Each row was made from one walk, in order. Every step used is in the known rows, and no mark comes twice. Write each row's walk.
In the rows, zero is written as 128.
Known rows:
sibaf/bitula/zare/kibo: [128 179 146 130 122 174 131 146 107 140 127  68  86 128 111 104 173 147
 103  73  90 116 118  64 128 107 145 133  85 125  75 107  96  91 131 120
 112  92  93 151 129 112 112  95  99 166 130 116 117 115 170 128 166  78
 181 139 161 153 133 112 138 125 103  94  80 138  97 133 113 114 129]
bitula/zare/kibo/zoda/rizetez: [107 200 169 133  78 202 146 142  79 152 115  84  57 133 114 124 151 130
 106 108 116 142 122 115 151 131 151 124  88 111 107 107 122 130 134 128
 131  93  98  97 129 116  76 140 101 145 102 106 129 111 181 112 143 104
 167 128 216 146 105 112 137 136 105 138  60 130  84 126 181 123  86]
rosi/sibaf: [123 152 124 113 156 142 144 115 138 122 132  72 125 123  93 114 138 118
 150  40  55 132 144  65 172 138 115  98 147 138  88 115 101 112 113 127
 148 112  85 146 120 125  85 127 135 155 131 115  95  85 169 134 172  83
 144 122 203 132  84  79 133 144 111 104 113 115 120 132 102 100 119]
rosi/sibaf/bitula/zare: [138 168 124 103 157 155 123 164 120 116 130  51 110 127 100  98 149 133
 117  31  53 113 138  59 157 111 121 103 113 142  69 105  88  91 137 104
 109 109  86 178 124 120 100 121 116 168 154 116 108  87 184 124 169  77
 170 143 164 129 104  89 159 134  80 120  82 118 116 134  85 100 132]
guvat/zoda/rosi/sibaf: [126 149 151 140 113 131  95 112 120 103 126  96 120  99  75  99 123 121
 145  26  70 133 149  83 146 129  97  90 170 108  79 136  79 104 116 130
 158 150 110 125 113 132  84 142 145 157 158  92 107  85 144 147 130  53
 150 111 171 119  79  90 138 160  74  99 131  91 126 127 143  99 106]
rizetez/zoda/pevit/sibaf/bitula: [168 155 113  77 155  97 122 137 195 135 131  98  97 138 112 111 156 114
 127  54  79 114 110  79 169  87 122 116 136 195  54  89  78 109 126 120
 148 126 109 118 143 139 119  84 111 169 136 123 128 111 167 135 164  57
 141 110 164 143 112 115 115 138  77  81 103 126 123  90 106 108 125]
gevem/zoda/bitula/zare/kibo/sibaf: [120 205 177 146  95 172 135 170  82 161 136  98  90 140 120 119 189 152
 144  92  79 115 116  41 123  97 164 152 105 115  92 136  74  86  97 102
 136 106 125 186 147 107  70  97  93 178 113  86  99  87 171 137 176 103
 173 159 205 170 134 135 147 161  67 123  96 108  90 133 146 111 121]
pevit/sibaf/bitula: [153 156 111  96 177  90 139 125 166 131 138  77 104 136 105 104 149  95
 133  58  68  89 116  74 179 109 109 129 131 160  81  94  83  79 156 125
 147 105  98 155 133 127 110  89 111 169 148 118 115 115 169 135 170  51
 146 129 173 135 118  78 101 136 114  88 105 127 116 121  79  91 155]
bitula/zare/kibo/zoda: [100 184 163 134  95 189 142 127  93 162 113  93  58 132 114 105 161 135
 107 100 108 129 121  88 130 129 167 122 100  98  96 121 104 104 122 127
 126  99 108 117 133 117  74 124 100 142 113 109 113  96 174 138 149  93
 189 119 202 157 108 125 133 133 100 110  94 127  91 122 164 121  90]
kibo/sibaf/bitula/zare: [149 180 133 105 154 123 133 135 127 145 156  65  91 121 101 100 174 134
 131  38  57  93 105  67 162 104 132 126 113 143  76 107  80  80 155 118
 121  86 109 187 129 107  99  99 111 180 155 112 114  98 176 119 172  63
 155 149 167 149 121 111 156 134  63  98  66 126  96 146  98 110 133]
guvat/sibaf/bitula/zare: [149 190 131 108 166 136 130 141 137 143 144  68  89 132 104 110 169 134
 106  55  72 101 125  68 154  93 133 113  91 149  91 109  91  88 165 105
 125 111  91 171 124 112  77 118 118 172 142 111 115  93 173 116 152  77
 194 149 173 153 118  79 131 125  90 120  94 125 116 135 113 101 111]
guvat/sibaf: [135 170 130 113 162 120 136  96 155 147 151  84 108 129  97 124 156 119
 145  60  73 112 128  69 163 127 130 109 126 143 106 121 100 113 139 128
 166 113  89 138 123 129  71 121 132 166 121 111 104  94 170 129 151  82
 160 125 211 163 104  68 110 133 118 113 135 115 116 135 134 102 100]
gevem/zare/bitula: [152 146 130 138 167 129 146 102 140 122 143  57 108 155  94 107 159 130
 140  63  59 123 123  51 183 141 133 136 114 153 132 123 111 126  80 112
 141 115 137 111 109 112  97  86 123 146 118 113 114 120 155 129 200  77
 154 119 204 157  98  69 122 152 109 119 152 122 130 142 117 126 107]
zoda/rizetez/sibaf/bitula/zare: [144 221 172  96 148 160 134 164  93 124 156  51  79 126 108 111 161 113
 109  52  75 103 128  90 178  87 129 120  98 160  94  98 103 103 153 112
 100 123  90 153 127 138  99 120 103 147 141 109 127 105 180 110 169  92
 167 152 173 129 124  99 136 119  86 117  64 129 112 131 122 126 150]
zare/bitula: [152 139 132 116 155 120 145 119 151 121 137  78 115 147  93 110 150 107
 131  37  58 129 129  64 183 129 131 119 137 151 127 106 109 111  93 125
 140 108 119 117 108 112  98 112 157 156 118 107 105 127 158 122 181  77
 148 113 217 163 106  80 122 158 119  98 133 124 115 143 119 122 124]
gevem/zoda/bitula/zare/kibo: [124 207 177 150  87 198 143 177  85 143 115  95  94 152 113 119 171 154
 112 106  95 124 133  35 124 102 163 146  96 118 106 130  87  91  73 109
 115 117 111 158 135 120  72 109  87 166 103  77 101  93 161 132 163 107
 196 146 187 151 129 121 132 159  86 114 116 121  89 130 153 114 125]
rizetez/zoda/pevit/sibaf: [147 165 127  88 142 120 142 128 178 138 123 106 108 140 117 109 148 115
 143  50  76 123 126  73 177 114 127 115 155 186  68 104  88 129  92 138
 164 137 106 109 149 143 107  93 105 164 116 123 116 104 174 138 166  67
 133  91 200 148 101 110 113 139  86  73 113 115 108  94 140 115 102]
pevit/zoda/bitula: [159 173 136 131 135 174 161 145 138 101 134  93 129 145  89 113 154 119
 119 121  85 126 136  36 174  97 135 137 130 156 149 130  94 110 116 139
 147 125 120 111 112 136  71 109 118 151 135  81  96 117 139 132 147  91
 167 129 169 122 107 100  93 148  84 121 139 117  92 131 126 128 126]
rosi/sibaf/bitula: [151 146 119 112 162 114 126 144 155 112 140  67 108 125  83 116 148 124
 136  42  59 126 134  68 164 111 105 101 127 142  76 103  88  87 136 110
 138 106  88 153 125 123 110 116 132 165 150 111 106  95 167 132 161  69
 154 127 158 132  99  75 136 142 109 107 108 120 129 135  71  96 142]
pevit/zoda: [140 168 138 124 134 175 148 122 146 105 124  85 120 128  90 105 160 116
 120  95  75 124 124  43 187 117 119 128 148 140 130 122 112 121 124 153
 142 117 102  87 106 136  90 111 124 135 126  98 105 106 147 128 145  74
 150 124 173 118  98  87 113 132  85 103 121 110  95 135 136 119 120]
bitula/zare/kibo/zoda/rizetez/sibaf: [ 93 220 192 119  89 201 136 145  68 155 139  87  50 121 121 123 151 117
 113  96 116 131 127 113 146 111 162 118  96 107 101 112 115 124 136 120
 137 120 100 116 147 139  70 132  93 131 106 110 127  97 189 135 163 113
 179 135 224 155 118 120 129 113 100 140  67 118  98 113 177 133 110]
pevit/zoda/rizetez/sibaf/bitula: [151 202 156 111 146 153 125 157 130 102 158  77  96 116  91 125 166  96
 108  96  79 114 125  77 192  70 115 128 130 152 117 102 103 119 182 125
 140 134  99  98 123 154  97 103 117 126 143  98 130 116 166 122 143  86
 145 150 140 115 120  90  99 120  86 125  81 112 117 123 117 120 165]
sibaf/bitula/zare/kibo/zoda: [126 175 147 123 107 160 127 152 103 155 122  88  50 126 102 109 167 135
  88 100 116 127 114  88 128 112 164 124  80 106  90 109  88  91 149 115
 123  91 109 124 128 111  91 113  98 154 126 106 122 109 168 135 138  85
 191 130 167 148 122 121 138 129  99 113  80 138 107 123 126 111 115]
guvat/sibaf/bitula/zare/kibo: [128 187 138 126 139 156 105 137 123 160 147  69  83 128 112 120 174 149
 107  70  93 104 118  74 123  91 153 129  80 125  80 106  93  92 156 103
 138 102  94 165 142 112  88 101 113 177 130 124 119 101 179 129 159  83
 199 158 172 169 129  76 133 118 105 120  83 121 116 124 117  96 115]
kibo/zoda/rosi/sibaf/bitula/zare: [133 161 131 105 125 140  91 135 128 125 100  78  65 110  94  93 138 121
  99  60  84 120 146  84 143  98 132  96 119 109  63 122  73  68 138 119
 123 128 121 147 124 133  79 157 122 169 168  82 121  74 159 130 120  67
 176 119 151 118  87  91 161 147  45 133  92 113 136 118 118  89 109]
zoda/bitula/zare/kibo/sibaf: [110 189 151 136 120 175 149 142  83 165 145  94 112 140 117 113 168 144
 149  73  83 116 111  61 121 113 172 149  97 126  96 125  78  89 100 126
 141  97 122 188 146 103  72 100  94 194 119 115  97 108 172 133 191  90
 172 150 206 170 126 124 138 141  78 108  90 121  79 124 131 129 110]
kibo/zoda/pevit/sibaf: [130 175 120  83 131  96 143 113 179 153  97 114  84 141 124 118 141  87
 127  84 101 119 129 112 181 115 129 117 143 156  90 110  87 118 123 127
 185 126 102 116 143 140  77 110 107 153 127 110 124 102 166 137 149  74
 143  82 213 142  92  96  83 145  87 104 124 130 111 104 160 110 111]
rizetez/sibaf/bitula/zare: [134 197 156  98 153 141 131 153 101 127 151  64  86 121 113  98 173 118
 109  42  63 100 124  64 162  89 141 108 107 145  83 113  87  81 138 109
 102 129  97 176 133 136  98 105  95 151 152 114 113  94 169 131 176  81
 181 146 162 138 131 110 132 114  84  92  95 120 113 133 102 124 156]
pevit/sibaf: [121 157 125 102 165 121 162 107 154 135 130  87 114 142 113 101 144  97
 149  55  70  97 126  68 190 129 115 126 149 154  99 101  98 100 129 135
 166 114  96 140 133 131  91 107 111 163 128 109 101 104 182 133 176  61
 138 115 215 145 101  74 101 139 113  88 116 110 101 122 115 105 137]
rizetez/sibaf/bitula: [140 177 148 105 170 102 134 128 127 125 162  74  92 122 100 106 167 100
 128  51  68 102 126  71 167  93 130 105 125 149  85 114  87  86 137 118
 126 125 101 154 126 143 108  91 125 148 147 109 109 101 166 143 167  76
 166 129 164 140 127 101 107 122 116  84 113 124 123 131  91 117 168]
gevem/sibaf/bitula/zare: [154 186 140 102 150 156 149 139 138 145 135  66  80 143 105  88 158 137
  90  53  69  96 127  66 178 109 129 131 104 168  77  93  92  88 115 115
 102  97  83 169 118 102  94  98  93 169 143 102 114 108 177 115 177  72
 162 148 182 156 116  69 163 131  79 121  68 122  91 150  94  87 111]
zoda/rizetez: [137 179 150 115 130 154 163 117 137 123 138  68 108 137  89 123 136 123
 134  74  85 127 132  95 186 140 110 118 128 158 104 103 120 132 123 138
 140 101  82 105 117 129  98 129 123 150 121  98 112 118 167 102 155  91
 120 122 203 132 101  88 113 148 118 107 109 127  92 150 148 122 118]
guvat/sibaf/bitula/zare/kibo/zoda: [135 181 140 123 126 148 103 147 118 175 137  98  49 122 105 122 172 139
  98  98 114 122 120  96 123 100 165 122  69 108  86 113  91  94 178  97
 150  99 112 145 140 108  72 115 108 166 133 115 122  94 180 138 137  91
 220 137 183 172 124  98 129 120 105 143  86 125 124 112 132  96  96]

Which walk is each row?
[139 161 128 128 139 109 123 118 128 161 166  81  97 119 100 129 171 132
 153  55  76 113  98  86 139 106 139 145 117 119  65 107  84  86 153 123
 153  81 111 151 139 106 109  75 126 174 139 120 109 117 180 143 169  67
 141 141 172 171 135 105 131 131 111  91  86 131 107 135  90 104 145] | zare/kibo/sibaf/bitula
[132 174 119  97 114  95 113 128 168 164 104 113  74 133 125 131 157 101
 112 100 117 119 108 128 140  86 143 141 108 135  67  91  72 100 148 110
 177 107 113 120 150 131 104  83 102 163 132 123 132 127 176 149 148  65
 162  98 169 160 118 103  92 134 112 104  99 137 126  95 130 102 128] | zare/kibo/zoda/pevit/sibaf/bitula
[162 159 115 111 175  93 121 120 165 138 158  76  94 128  88 125 162 117
 125  64  79 104 123  78 162  97 126 118 110 148 100 108  92  95 174 112
 152 105  92 149 125 120  90 103 137 178 145 104 111 101 166 128 146  80
 173 136 171 153 120  74 115 132 117 111 119 121 128 129  94  93 127] | guvat/sibaf/bitula
[128 142 124 128 110 134  71 111 135 137 119  97  66 100  90 116 142 128
 119  81 100 135 134 100 116  97 137 118 126  89  56 123  73  75 146 114
 169 123 124 121 133 132  93 132 134 157 145  88 115  94 163 153 114  63
 169 117 156 137 100  89 139 146  95 120 105 114 142 112 111  85 122] | zare/kibo/zoda/rosi/sibaf/bitula
[143 176 152 118 123 165 160 157 104 141 110  98  79 150 106 104 141 118
 107 101 101 127 138  75 158 116 163 112  95 136 125 131  85  94 107 127
 121 114 126 150 124 114  61 137 101 159 129  76 107  97 154 124 143 100
 194 119 202 133 104 115 122 152  78 130 121 133  98 125 148 121  94] | kibo/zoda/bitula/zare
[133 167 157 138 116 188 145 156  78 168 167 100  90 139 115 108 170 157
 156  64  80 132 106  41 116 106 177 132 107 136  87 126  75  99 103 129
 136 108 148 156 151 114  84 100 109 187 116 117  96 101 181 151 184  86
 169 149 199 174 130 145 165 138  63 102  81 120  88 103 133 137  86] | rizetez/zoda/bitula/zare/kibo/sibaf
[110 182 137 150 126 165 147  88 108 144 147  53  99 138 107 113 169 150
 140 101  98 125 117  58 143 141 141 154 103 117 100 132 106 127  88 129
 149 106 111 114 131 127  96  76  95 143 109 122 109 107 163 143 189  84
 155 123 188 157 109  88 119 124 123 101 128 121 110 141 129 125 107] | gevem/zare/kibo
[120 192 159 138 112 207 150 146  84 143 130  85 110 148 118 106 156 145
 117  98  99 118 125  52 118 117 172 138  88 130 106 116  90  98  80 123
 121 114 112 168 131 108  72 111  95 173 112 101  97 119 157 139 178  98
 183 137 196 150 122 111 123 144 100 109 107 136  85 128 140 136 109] | zoda/bitula/zare/kibo
[ 93 181 154 134 111 169 145 116  97 165 143  79 101 122 121 102 179 149
 146  51  73 109 109  70 136 130 156 145 116 111  80 118 100 100 124 132
 142  89 107 164 143 101  87  97 107 163 121 130 108 100 192 138 188  80
 157 140 209 170 122 110 149 125  81 100  76 120  78 133 141 125 106] | bitula/zare/kibo/sibaf
[143 191 119  72 138 106 123 155 162 151  95  95  65 141 130 108 160  96
  94  80  96 102 120 112 161  83 136 126 103 163  74  95  73  96 147 105
 142 121 103 145 146 126  87 110  85 168 146 114 133 104 167 122 150  71
 172 109 172 133 104 107 109 137  60 110  90 132 116 102 133 103 118] | kibo/zoda/pevit/sibaf/bitula/zare
[129 162 124 143 150 125 115 103 117 157 172  59  91 131 101 125 182 146
 154  87  86 109  93  71 141 109 143 166  98 119  75 121  78 105 146 115
 152  86 130 144 142 108 112  50  95 165 140 131 119 114 181 148 192  67
 149 143 163 170 127  97 133 126 101 112  95 122 117 140  93 113 133] | gevem/zare/kibo/sibaf/bitula
[131 173 140 128 110 170 119  98 149  99 120  84 116 111  82  96 156 120
 110 101  76 122 132  43 173  98 121 134 167 125 108 134  98 104 118 164
 153 145 126  84 106 151  86 125 136 140 135  78 108 103 133 127 116  66
 137 120 156 110  91  87 120 144  55  94 133 100  98 136 157 116 115] | pevit/zoda/rosi
[143 213 166  95 130 146 138 171  89 137 142  74  46 127 108 116 152 103
  96  78  96 114 129 109 177  87 146 103  89 135  97 104  97 105 170 110
 113 121 103 137 131 134  77 137 101 137 145  93 135  98 177 118 147  97
 185 139 177 130 117 114 135 123  88 142  63 120 114 120 137 122 135] | kibo/zoda/rizetez/sibaf/bitula/zare
[117 160 133 120 120 165 105 167 105 154 116  85  62 119 106 115 152 135
 108  78  95 135 134  94 122 112 153 117  89 101  65 110  86  88 146  99
 134 104 101 141 147 108  93 126 104 152 140 115 119  84 186 141 150  84
 197 131 174 141 107 102 153 131  97 142  70 124 124 105 109 101 114] | rosi/sibaf/bitula/zare/kibo/zoda
[116 225 172 117 112 194 122 155  78 136 155  62  71 121 120 123 170 124
 110  70  93 109 118  97 140  89 148 129  89 130  78  96  99 107 158 108
 113 118  93 151 138 126 107 101  92 150 119 122 131 117 185 125 174 101
 169 158 177 145 139 104 129 111 109 117  50 130 105 118 128 127 146] | zoda/rizetez/sibaf/bitula/zare/kibo
[121 179 154 129  89 172  94 123 108 146 107  93  49 111 103  95 161 132
  83  99 118 125 125  93 121  95 165 130  97 102  71 122  78  75 132 128
 127 118 130 113 128 122  86 133 109 160 147  85 125 109 152 133 118  72
 189 120 152 137 117 114 141 137  72 105  91 131 118 123 147 104 105] | sibaf/bitula/zare/kibo/zoda/rosi
[133 163 148 137 100 159 152 133 113 159 129 120  81 148 100 123 140 123
 121 123 128 144 126  84 125 118 172 129 101 114 115 129  85  99 108 128
 160 102 128 119 133 118  73 115 117 155 112  88  98 111 157 154 143  98
 184 116 200 157 116 114  93 152 125 122 142 135 104 117 139 121 108] | zare/kibo/zoda/bitula
[106 190 167 112 118 158 111 159  81 160 141  93  42 119 120 110 176 121
  98  92 108 114 119  91 127  86 175 114  86 103  78 114  85  83 154 107
 124 120 113 142 142 132  87 104  89 140 137 117 124  99 174 153 155  94
 203 134 170 158 136 127 132 106  98 111  91 127 120 106 126 120 141] | rizetez/sibaf/bitula/zare/kibo/zoda
[ 83 173 144 133  86 196  93 115  97 152  97  94  67 108 107  97 147 136
 117  72  98 140 143  80 115 121 149 110 127  86  66 133  84  91 108 128
 147 133 121 136 135 133  65 154 121 157 128  99 114  77 173 148 133  80
 183 116 200 142  88  95 156 142  62 128  88 103 114 118 160 104  80] | bitula/zare/kibo/zoda/rosi/sibaf
[133 171 144 151 113 173 146 119  97 158 134  94  75 160 105 127 152 141
 125 157 125 144 126  76 125 124 174 156  76 113 123 137  83 119 102 113
 163 107 145 114 137 121  76  87  87 143 114  94 107 108 158 153 164 100
 195 114 197 157 108 107  98 140 118 140 145 123 113 120 137 129  95] | gevem/zare/kibo/zoda/bitula
[125 209 125  97 121 141 115 141 145 152 106  78 104 133 138 113 169 121
 107  67  97  96 109 102 134  79 140 147  96 153  57  84  81  95 127 110
 149 115  89 163 151 122 108  75  82 175 133 142 135 127 179 129 182  73
 165 127 169 154 126 101 103 126  85  89  72 132 102 106 123 113 132] | zoda/pevit/sibaf/bitula/zare/kibo
[156 177 124  79 143 137 129 159 166 134 119  83  90 137 125  98 164 132
 108  47  73 107 116  70 166  80 131 120 120 190  56  89  75 105 115 113
 124 126 114 141 147 134 112  92  88 177 142 127 128 101 167 124 169  60
 159 120 167 141 115 122 135 130  58  80  71 128 113  92 126 111 114] | rizetez/zoda/pevit/sibaf/bitula/zare
[112 151 131 114 133 145 112  90 140 112 116  76 119 112  90 101 128 122
 142  39  64 124 152  63 159 124 103  97 167 124  73 127  87  96  97 142
 155 136 101 139 118 143  86 143 148 165 137  92  99  85 158 141 144  63
 139 111 178 128  83  64 139 154  79  98 124 105 123 137 122  98 112] | zoda/rosi/sibaf
[131 194 166 116 108 140 116 146 105 150 158  93  42 122 106 139 156 111
 117 100 116 138 118 130 148  91 145 128 101 116  92  97  99 108 172 111
 151 112 108  99 143 139 102 110 112 135 123 105 134 119 175 142 145  97
 162 128 175 157 133 110 108 122 129 132  76 132 122 111 129 115 150] | zare/kibo/zoda/rizetez/sibaf/bitula
[148 175 110  76 163  84 128 121 191 134 122  86 112 136 116 115 155  93
 126  60  78  99 118  96 177  88 113 133 126 180  61  89  80 101 136 114
 159 118  93 148 135 132 112  82 106 173 146 125 122 124 162 125 170  61
 141 112 164 138 114  93  89 139  94  84 109 136 118 113 106 103 146] | zoda/pevit/sibaf/bitula
[154 170 143 101 118 142 148 130 171 126 127  94 104 130 101 111 155 144
 127  60  77 139 128  69 168 117 132  99 149 181  77 112 100 135  75 137
 145 127 113  94 132 146 109 110 118 150 113 109 113  99 151 126 146  85
 145  97 181 148 100 127 129 139  87  73 118 132 106 126 151 127  84] | rizetez/zoda/pevit
[ 92 201 145 102  95 157 130 126 136 169  82 109  70 139 150 111 156 112
 109  97 117 117 118 111 136 106 158 135 113 126  79 104  91 115 118 121
 161 124 104 127 152 125  74 108  79 154 109 132 132 104 186 134 165  81
 169 102 213 163 104 112 110 129  79 111  90 128  94  94 179 120  95] | bitula/zare/kibo/zoda/pevit/sibaf
[124 159 144 116 111 121 126  84 133 131 109 102  68 118  88 100 134 118
 114  88 100 122 139  88 164 129 139 113 149 114  89 136  89  96 120 151
 154 128 129  98 112 141  74 146 137 152 134  65 109  92 143 132 107  72
 149  91 186 133  89  96 120 153  80  94 145 115 107 137 162 109 102] | kibo/zoda/rosi
[107 203 152 108  71 173 131 129 115 159  91 104  76 131 125 118 166 137
  93  98 121 139 119 104 129 113 164 118  96 120  87 115 102 128  99 124
 146 112 104 118 138 121  77 117  92 149 110 116 124 101 159 123 145 101
 188 106 200 157 108 123 120 133  81 112  98 133  97 120 185 129  78] | bitula/zare/kibo/zoda/pevit
[118 168 137 114 129 149 121 156 114 161 117  94  53 137 124 107 158 109
 107 101 113 101 112  95 141  98 153 136  89 116  79  97  84  78 164 110
 141  99 111 136 147 115  94 101  83 157 141 122 126 111 191 147 157  65
 183 133 185 157 123 101 123 127 100 119  67 128 110  93 121 101 134] | pevit/sibaf/bitula/zare/kibo/zoda
[120 193 157 142 104 232 140 161  90 131 119  89 122 143 110 106 162 142
 102 129 103 126 123  34 131  91 164 155  98 125 139 124  92 104 106 132
 134 121 126 121 125 117  65 108  94 156 113 101 105 116 148 135 157  98
 193 149 169 129 117 114 122 137  68 124 103 119  79 120 150 138 114] | pevit/zoda/bitula/zare/kibo
[122 192 149 143 111 212 135 154  90 145 141  95 113 134 117 112 181 136
 134 109  87 122 108  41 132  82 166 159 111 124 124 130  85  95 131 130
 149 108 137 149 142 109  62  93  95 167 119 111 106 113 165 141 175  89
 177 160 188 151 126 117 136 142  45 132  79 106  73 119 143 139 112] | pevit/zoda/bitula/zare/kibo/sibaf
